(in the rows, 128 means zero)
Known rows, with every step that occurs:
davom-nede: [128 114 155 152 142 112 119 133 143 129 150  99 137 108 133 134 163 126
 113 142 119  99 129 146 130 148 122 118 111 133 139 126 114 132 136 134
 127 118 143 156 135 132  93 170 153 132 127 100 138 142 119 115 150 141
 121 143 156 151 162 148 114 107 147 112  97 137 135 157 118 121 112 104
 181 107 141 136]
bine-venit: [132 122 122 149 133 136 121 113 131 140 130 156 140 151 106 112 154 145
 130 133 146 121 140 118 132 135 117 122 113 131 106 134 122 123 128 105
  96 109 137 136 122 122 123 118 111 133  98 128 102 124 116 128 128 109
 138 107 113 123 118 139 114 133 128 139 162 120 129 108 133 119  92 144
 135 122 120  95]
bine-rozo-davom-nede: [103  79 154 112 167 112  65 136 138 117 168 106 143 113 118 139 154 103
  76 155 134 100 141 157 154 162 105 132 108 130 148 137 134 168 127 151
 100 134 121 115 187 147 143 161 132 123 141 107 133 143 127 114 143 136
 120 118 167 129 117 156  83 119 208  85 115  84 119 124 128 143  74  85
 165 133 121 137]
venit-bine-rozo-davom-nede-bolo: [132  60 168 139 199 102  89 141 126 106 185  62 139 114 157 141 147 106
  79 109 100 128 144 174 161 196  80 158 120 122 167 148 146 155 109 123
  70 106 123 136 192 140 141 183 123 149 136  88 126 140 128  80 153 133
 142 124 165 121 137 161  72  80 219  93 114 106  66 117 119 124  45 103
 143 116 111 120]
davom-nede-bolo: [129 107 177 139 148 125 144 124 163 128 158  71 122 120 157 164 159 128
  99 115  99 110 148 139 130 176 102 132 112 121 141 116 114 138 164 122
 121 124 148 168 113 128 117 200 159 136 134  84 126 148 108 106 132 171
 132 143 156 153 171 161 103 104 164 116 102 151 119 167 106 104  89 117
 155  83 142 130]
nede-bine-venit-koma: [158 115 110 164 134 145 150 121  90 139 151 160 140 160 110  90 143 151
 167 111 135 146 131 135 161 157  90 122 126 134 102 149 106 111 115 106
  91  74 130 146 139 152 157 112 121 176 124 125 119 119 117 108 152  93
 136 103 110  99 146 122 106  83 110 129 191 117 116  96 132 110  67 155
 133 131  93 110]
rozo-davom-nede-bine-venit-bolo: [133  67 137 166 160 116 116 109 152 120 169 137 144 120 105  93 221 156
 111 138 134 120 136 158 143 201  99 108  70 139 123 143 105 146 151 112
  76  70 148 156 158 158 110 168 143 175 104  93  85 202 122 111 172 129
 141 135 149 101 151 151 104  96 146  99 102 102 125 114 145  85  31 135
 138  98 134  88]
venit-davom-nede-bolo: [138 105 181 158 124 126 119  86 170 131 125 107 112 116 165 171 119 123
  97 108  94  91 141 157 156 164 120 117 140 106 110 108 120 165 169 132
  95 129 165 176 119 131 131 186 167 158 136  81 122 136  93 112 144 168
 115 152 165 127 173 165 101 103 162 161  97 147 118 163 126 111  93 115
 158  75 163 131]
puredem-davom-nede: [120  97 155 166 150 109  79 106 159 115 151 119 102 120 124 107 136 114
  91 150 141  81 125 155 137 130 122 101 111 143 130 143 125 148 142 144
 115 129 157 152 151 143 130 194 160 139 142  98 166 180 124 121 125 152
 128 116 184 132 136 164  93 117 162 113 106 122 132 145 127 131 113  79
 153 121 132 151]
koma-rozo-davom-nede: [111  71 167 121 181 103  78 128 172 111 141  84 141 116 136 137 169  96
  63 140 117  85 134 199 166 167 118 103  73 126 144 133 122 168 154 178
 100 112 121 137 183 160 128 166 131 142 143 103 107 160 132 139 148 155
 119 134 156 148 127 148  80 113 190 121  91  88 143 109 114 160  96  97
 179 132 115 149]
rozo-davom-nede-bolo: [105  81 191 141 165 118 123 108 163 117 151  72 121 122 167 157 162 121
  77 134  99 107 148 153 157 189 102 139  94 130 141 114 134 166 188 141
 103 127 128 153 132 131 155 189 149 166 138  87 111 161 119 103 117 169
 136 140 165 146 141 153  92 115 196 103 102 132 123 147 121 112  50 117
 145  79 145 127]
bine-rozo-davom-venit: [108  86 146  92 172 123  85 119 116 136 131 149 131 135  87 152 144 107
  78 143 162 126 139 131 141 153 116 139 110 114 132 134 160 159 118 136
  84 139 117 127 176 138 144 106 113 126 125 126 120  87 116 119 101 143
 133  90 147 128 108 156 120 159 158 114 162  98 134  97 141 140  74 144
 103 147  97 107]
davom-venit: [132 133 147 126 154 131 128 116 132 144 118 125 126 133  96 137 161 125
 117 139 146 122 136 112 129 135 135 124 131 113 115 119 136 126 125 110
 114 113 127 157 115 126 108 138 142 130 120 115 124  98 106 119 110 138
 139 119 115 153 139 139 152 159 104 133 151 145 158 132 143 108 124 163
 128 121 118 111]
rozo-davom-venit: [110 106 151 130 160 114  93 100 148 123 122 125 116 136 105 136 159 115
  90 153 144 123 135 127 147 156 128 139 118 130 121 114 159 145 159 131
  91 121 115 141 137 136 129 120 130 161 124 132 106 105 122 119  95 140
 137 113 131 150 124 135 146 168 144 124 138 120 154 102 161 125  81 164
 118 122 120 108]
rozo-davom-venit-bine-nede-bolo: [128  93 151 127 187 107  93 127  98 112 172 100 120 146 141 120 148 116
  88 103 105 168 114 141 164 186  84 150 101 123 127 141 166 146 161 114
  77  95 116 130 169 123 178 112 114 205 132 129 101  99 106  98 128 132
 156 141 123 136 125 142 120 133 139 104 136 119 100  87 132  96  36 185
  71 137  83  94]
koma-nede: [120 128 143 123 132 112 103 145 124 131 139 115 119 118 123 127 101 139
 118 129 144 131 105 112 116 134 117 107 105 122 125 126 130 135 128 130
 116 131 137 104 137 118 129 110 133 125 134 114 118 135 127 145 143 141
 135 135 138 130 116 138 129 143 120 116  93 133 144 138 106 127 124 121
 135 138 119 140]
nede-bine-venit: [152 115 125 158 164 140 149 123 103 135 146 157 156 154 102 106 185 146
 158 120 126 137 140 135 139 170 101 128 111 132 116 156 115 107 125  91
  83  98 145 149 131 151 124 138 107 158 110 130 109 135 119 108 129 122
 135 103 107 113 159 124 130 102 118 131 161 120 133  85 129 114  91 143
 104 143 110  91]
koma-rozo-davom: [111  91 156  97 167 113  92 123 162 113 117 114 132 129 136 136 135 103
  85 126 126 117 143 183 161 145 115 101  86 128 138 130 139 168 142 172
  98 119  98 117 176 161 176 112 110 138 133 136  93 131 141 144 132 138
 115 127 137 123 103 130 107 129 167 134 118  82 132  72 131 165 108 110
 129 148 112 149]
nede-bine-venit-koma-rozo: [159 105 124 126 150 150 148 130 107 133 147 148 155 164 115 106 151 125
 150  78 132 132 139 183 169 159  87  92  91 122 102 158  81 121 108 141
  80  72 112 143 167 166 148  99 110 167 125 130  96 122 107 128 165 110
 132 108 109  96 149 123  88  71 115 133 191  93 124  79 108 134  64 140
 150 160  70 130]
rozo-davom-venit-koma: [119 101 147 134 137 116  86  94 131 125 126 129 104 147 109 124 121 114
  98 133 147 123 115 126 158 134 121 131 130 131  97 106 153 162 162 143
 105 105  95 141 152 129 161  95 140 182 141 129 116 104 106 118 120 121
 132 118 128 131 104 139 128 149 120 116 164 124 118 122 158 116  65 178
 143 119 100 117]
venit-koma-nede: [125 125 122 133  99 124  88 137 113 132 148 105 108 130 117 115  72 141
 131 109 147 132  90 117 139 116 104 111 126 127 112 120 125 137 150 149
 128 118 109  96 148 110 155  79 150 141 155 116 127 126 113 145 164 120
 141 141 137 106 106 135 111 115 110 114 121 135 114 153 111 133  99 140
 163 128 102 152]

Rows:
[120  68 127 100 176 137 119 146  86 117 159 143 152 135 109 132 148 107
 113 130 123 149 137 164 151 162  89 134 121 132 153 163 153 145 118 130
  72 125 124 111 193 169 188 126  94 136 154 145 120 135 130  99 124 134
 114 107 144 101 115 121 108 114 170 101 159  82 109  76 126 147  79 104
  80 164 109 133]
nede-bine-rozo-davom
[150 123 124 132 147 118 116 158  81 119 179  81 127 142 159 111 110 128
 127  73  90 170 122 145 151 156  85 145 127 126 134 143 134 121 122 121
 103  91 128 123 150 118 167 115 108 166 133 121 118 122 114 111 158 129
 142 140 121 120 135 137  94  88 133 111 127 129  80 116 105 105  69 153
  79 136  81 123]
venit-bine-nede-bolo
[134  71 163 118 207 109 107 131 138 108 160  85 161 120 142 129 202  88
  83 131 100 107 154 206 169 199  98 106  75 124 153 157 117 151 154 158
  79 105 116 150 179 188 136 173 142 157 151 103 112 164 139 112 142 168
 111 122 147 135 161 129  92  89 179 110 101  88 148  84 107 145  88  94
 151 151 113 156]
koma-rozo-davom-nede-bine
[118  67 132  88 172 130 112 144 110 125 166 142 138 116  65 143 151 144
  95 118 171 163 108 128 125 171  98 105  81 112 129 138 150 154 118 108
  57 108 123 114 183 148 143  90 132 126 128 105  93 130 114 127 147 142
 155 111 144  98 125 174 138 152 123  75 122 104 124 111 125 108  35 151
  82 137 110 116]
koma-nede-bine-rozo-davom-venit-bolo
[122  74 123  88 160 137 138 129 119 122 156 161 138 125  71 141 170 138
  96 118 160 153 127 150 135 182 107 110 108 115 127 140 148 145 101 106
  75 111 122 140 184 163 139 118 127 140 115 114  90 127 119 110 137 145
 143 110 135  95 132 157 139 144 122  86 145 101 128 101 146 102  51 157
  77 132 121  95]
nede-bine-rozo-davom-venit-bolo
[120  70 173 133 165 117  95 107 178 126 152  74 131 145 157 132 155 122
  74  90 118  88 135 193 195 196  69 106  56 126 110 113 108 175 174 157
  74  81 106 154 161 144 168 150 140 179 135  95  80 156 100 125 158 141
 149 124 144 119 132 174  38  80 202 126 149  98 116 106 126 120   4 137
 181 103 100 132]
bine-venit-koma-rozo-davom-nede-bolo
[121  69 188 118 154 109 112 120 167 115 154  48 120 126 171 144 124 104
  76  96  97  95 132 197 186 179  84 112  84 121 137 115 118 180 177 191
  99  98  96 145 160 147 175 161 150 173 162  89 104 154 116 124 157 171
 138 145 159 125 139 158  46  80 197 121 131 105 102 137 106 120  41 118
 179  97 115 163]
venit-koma-rozo-davom-nede-bolo
[123  87 125 128 169 112  75 142  97 109 163 122 142 124 126 104 124 105
 112 111 133 149 117 161 143 148 100 150 141 127 160 161 162 150  84 140
  75 111 105  85 210 149 164 110  94 146 131 135 136 114 144 106 149  89
 132 108 138 104  90 126 109 106 179 109 129  72  69  76 139 157  85 105
 111 171  87 125]
venit-bine-rozo-davom
[143 117 143 175 164 100  90 103 132 108 141 145 104 140  92  96 135 115
 111 124 154 120 123 145 119 120 127 125 146 129 121 150 148 122  93  99
  76  97 128 153 150 138 130 154 130 171 128 110 156 118 124 102 114 103
 136  97 136 132 129 150 132 128 113 118 152 124 103  96 152 122 123 136
 106 147  86 118]
puredem-davom-venit-bine
[148 106 122  90 155 141 136 151  78 148 178 134 144 136  75 132 113 123
 143  98 165 152 108 128 148 155  80 109 122 107 111 149 128 126 100 120
  70 106 117 134 176 131 144  82 128 133 165  96 136  77  94 122 149 132
 144 108 132 103 139 151 128 121  97  85 182 126 132 123  98 115  55 151
 132 151  66 149]
davom-venit-koma-nede-bine-rozo
[141 103 140 164 164 122  95 113 115 123 161 140  96 150  82 114 106 142
 118 116 164 136 103 131 141 135 102  91 123 129 103 143 137 135 149 119
  62  91 132 146 159 137 182 106 152 182 166  99 148 122  99 123 128 147
 145  98 155 112 122 147 135 125  96 107 162 132 136 110 119 120  78 152
 113 142  78 149]
puredem-davom-venit-koma-nede-bine
[127 103 128 140 185  96  57 127  88 109 172 117 121 143 111  85 154 117
  92 138 124 157  98 146 158 162 102 134 106 130 118 145 163 149 130 133
  78  92 103 111 184 129 156  90 103 198 129 138 119 102 124 111 141 103
 139 129 120 136 100 118 133 138 117  98 126 109 116  79 137 119  63 178
 103 167  64 102]
rozo-davom-venit-bine-nede
[137  88 136 133 155 144 105 114 114 127 159 150 148 105 117 156 151 109
 125 111 113 100 137 174 154 171 109 112 153 108 126 162 111 148 104 126
  65 116 168 152 186 172 125 161 134 120 144  90 147 133 108 102 158 152
  96 124 165  99 163 145 102  82 154 131 134 117 119 118 127 128  98  83
 152 137 123 147]
venit-davom-nede-bine-rozo
[140  93 115 105 180 142 132 168  75 137 175 142 152 125 107 128 124 130
 136 110 146 149 120 141 133 148  83 105 115 115 144 168 125 130  93 114
  76 134 136 111 180 141 140 103 121 101 153 118 127 111 129 127 147 133
 131 111 145 103 138 144 121 112 130  88 139 107 126 112  84 139  91 108
  97 175 100 156]
koma-nede-bine-rozo
[137 117 122 163 178  98  54 125  93 116 163 148 104 148  98  83 120 123
 109 111 142 135 105 151 145 136 110 116 118 131 107 157 145 131 100 117
  76  93 122 135 180 132 164 121 123 178 130 128 166 111 113 110 134 124
 150 106 145 134 105 147 120 132 104 106 139 114 116  90 136 112  93 157
  85 172  61 122]
puredem-davom-venit-bine-nede
[139  80 136 185 168 119 106 107 124 120 169 135 139 142 120  92 177 133
 118 141 113 115 124 166 169 189  84 120 103 147 108 153 113 148 169 140
  73  67 130 159 158 166 142 151 137 211 140  89 112 168 114  90 168 114
 125 107 148 118 139 136  82  77 165 102 150  91 115 105 140 111  20 132
 175 113  98 113]
rozo-davom-nede-bine-venit-koma
[145 104 136 169 182 134 142 119 122 133 183 131 162 138 112 112 219 136
 132 135 125 108 143 154 139 194  99 112 101 126 122 160  99 118 135 101
  82  82 157 174 122 155  89 187 137 160 111  97 120 151 107  92 148 137
 124 117 135 130 179 140 110  94 135 112 139 118 148 122 121 101  74 121
 161 114 104 102]
davom-nede-bine-venit
[120  78 151 136 190  98  68 138 107 113 192  98 145 107 125 106 156 103
  91 139 123 127 123 177 150 170  99 151 125 123 167 160 147 154  93 147
  77  99 119 104 208 156 126 149 116 147 138  97 146 145 142  93 169  94
 126 112 160 118 113 145  93  88 193  94 110  83  80 109 129 145  71  85
 161 152  82 131]
venit-bine-rozo-davom-nede
[123  94 143 107 136 121  89 125 138 116 118 116 120 132 141 109  95 102
  96 103 131 116 120 184 171 130 103 108  98 128 131 125 127 164 148 197
 106 107  77 108 183 154 186  80 125 157 155 137 103 140 137 144 151 116
 128 133 127 111  87 133  79 104 165 139 146  88 115  87 130 153  76 135
 152 147  90 155]
venit-koma-rozo-davom
[130  93 135 130 165 133  85 126  85 133 170 148 111 140  70 130  87 125
 112 104 185 127 110 133 150 138  80  83 120 121 112 156 139 139  99 108
  57 105 127 133 189 150 187  95 139 144 163 103 160 115 101 128 130 137
 140  86 166  96 126 161 104 124 112  91 190 108 122 106 108 129  62 131
 115 161  60 163]
puredem-davom-venit-koma-nede-bine-rozo
[131  80 163  91 204 102  90 138 111 113 170  85 133 149 146 128 157  98
  67  78 107 143 127 175 185 183  77 121  72 111 121 142 147 154 136 141
  59  85  95 138 192 146 169 101 101 183 136 134  77  97 110 110 138 147
 151 128 115 138 124 151  96 125 148 115 135 103 115  68 115 119  42 171
  84 162  67 119]
koma-rozo-davom-venit-bine-nede-bolo
[145 107 134 143 181 131 141 142 104 133 172 154 156 151 104 112 167 157
 146 122 147 139 127 122 141 166  91  96  97 132 110 158 125 112 132  90
  66  93 148 132 135 142 120 116 120 149 131 115 100 117 114 132 145 131
 140 114 120 115 139 132 131 114 110 117 136 121 148  98 103 109  82 143
 111 142  95 114]
koma-nede-bine-venit
[131 102 149 178 118 119  74  80 160 140 123 158 131 124 120 128 155 141
 120 128 129  74 131 149 155 154 128 102 128 121  88 130 107 160 153 125
  76 104 173 144 138 147  93 151 143 144 102  92 109 127  95 124 160 113
 114 126 155 110 148 155  98 114 152 160 142 124 141 124 146 119  91 123
 186 108 128 104]
bine-venit-davom-nede
[131 119 130 107 138 132 124 145 109 137 160 112 119 138 170 139 111 136
 112  88 106 152 114 133 150 155  93 138 107 125 120 124 119 135 157 128
 118 124 137 130 124 102 173 110 124 140 141 135 116 121 100 134 134 169
 145 139 142 128 133 135  84 121 141 111 126 128 123 131  95 104  75 155
  77 127 113 123]
bine-nede-bolo
[159 131 136 142 161 117 131 126 111 125 150 121 137 140 114 109 153 125
 123 121 134 142 117 125 128 146 120 137 145 107 131 141 140 118  88  93
  99  97 119 147 151 130  95 130 129 160 114 116 147  92 120 100 135 104
 136 116 106 149 151 141 157 133  91 116 140 137 116 103 145 112 122 166
 132 133  90 104]
davom-venit-bine
[135 119 122 112 113 140 110 133 130 129 125 114 123 134 141 113  83 115
 131  82 129 114 124 174 157 121 111  98 110 124 122 127 106 149 122 167
 118 100  89 119 167 144 148  87 125 141 154 123 122 123 126 147 162 113
 127 134 115 113 115 130  83  92 127 140 142 105 118 107 115 150 110 130
 160 146  94 160]
venit-koma-rozo
[129  86 159 154 189 108 116 116 132 105 174  96 139 120 138 122 196 106
 100 156 103 119 133 172 155 185 103 123 110 134 148 157 132 138 165 142
  93 116 131 154 164 172 131 187 142 179 153 104 129 168 135  91 137 153
 120 124 155 142 157 132 118  95 170  92 109 107 126 118 125 115  80  97
 149 119 133 134]
rozo-davom-nede-bine
[125  81 139  94 199 130 127 122  98 127 154 158 146 141  80 150 177  99
  96 135 148 148 134 154 156 167 102 134 118 121 136 155 158 141 121 114
  60 111 122 144 186 170 162 130 106 139 138 139 117  98 117  90 102 147
 127  86 140 119 132 133 141 138 145  97 177  90 144  77 141 129  63 147
  92 155  87 110]
nede-bine-rozo-davom-venit
[140 103 118 105 142 141 119 158  65 140 181 127 142 130 108 123  82 120
 149  82 145 153 108 139 142 144  75 116 122 120 133 161 120 121  96 130
  85 110 121 104 181 138 182  77 127 125 167 115 141 110 120 122 175 127
 138 116 142  88 123 134 102  92 118  86 167 105  99 124  87 140  75 121
 127 153  86 168]
venit-koma-nede-bine-rozo
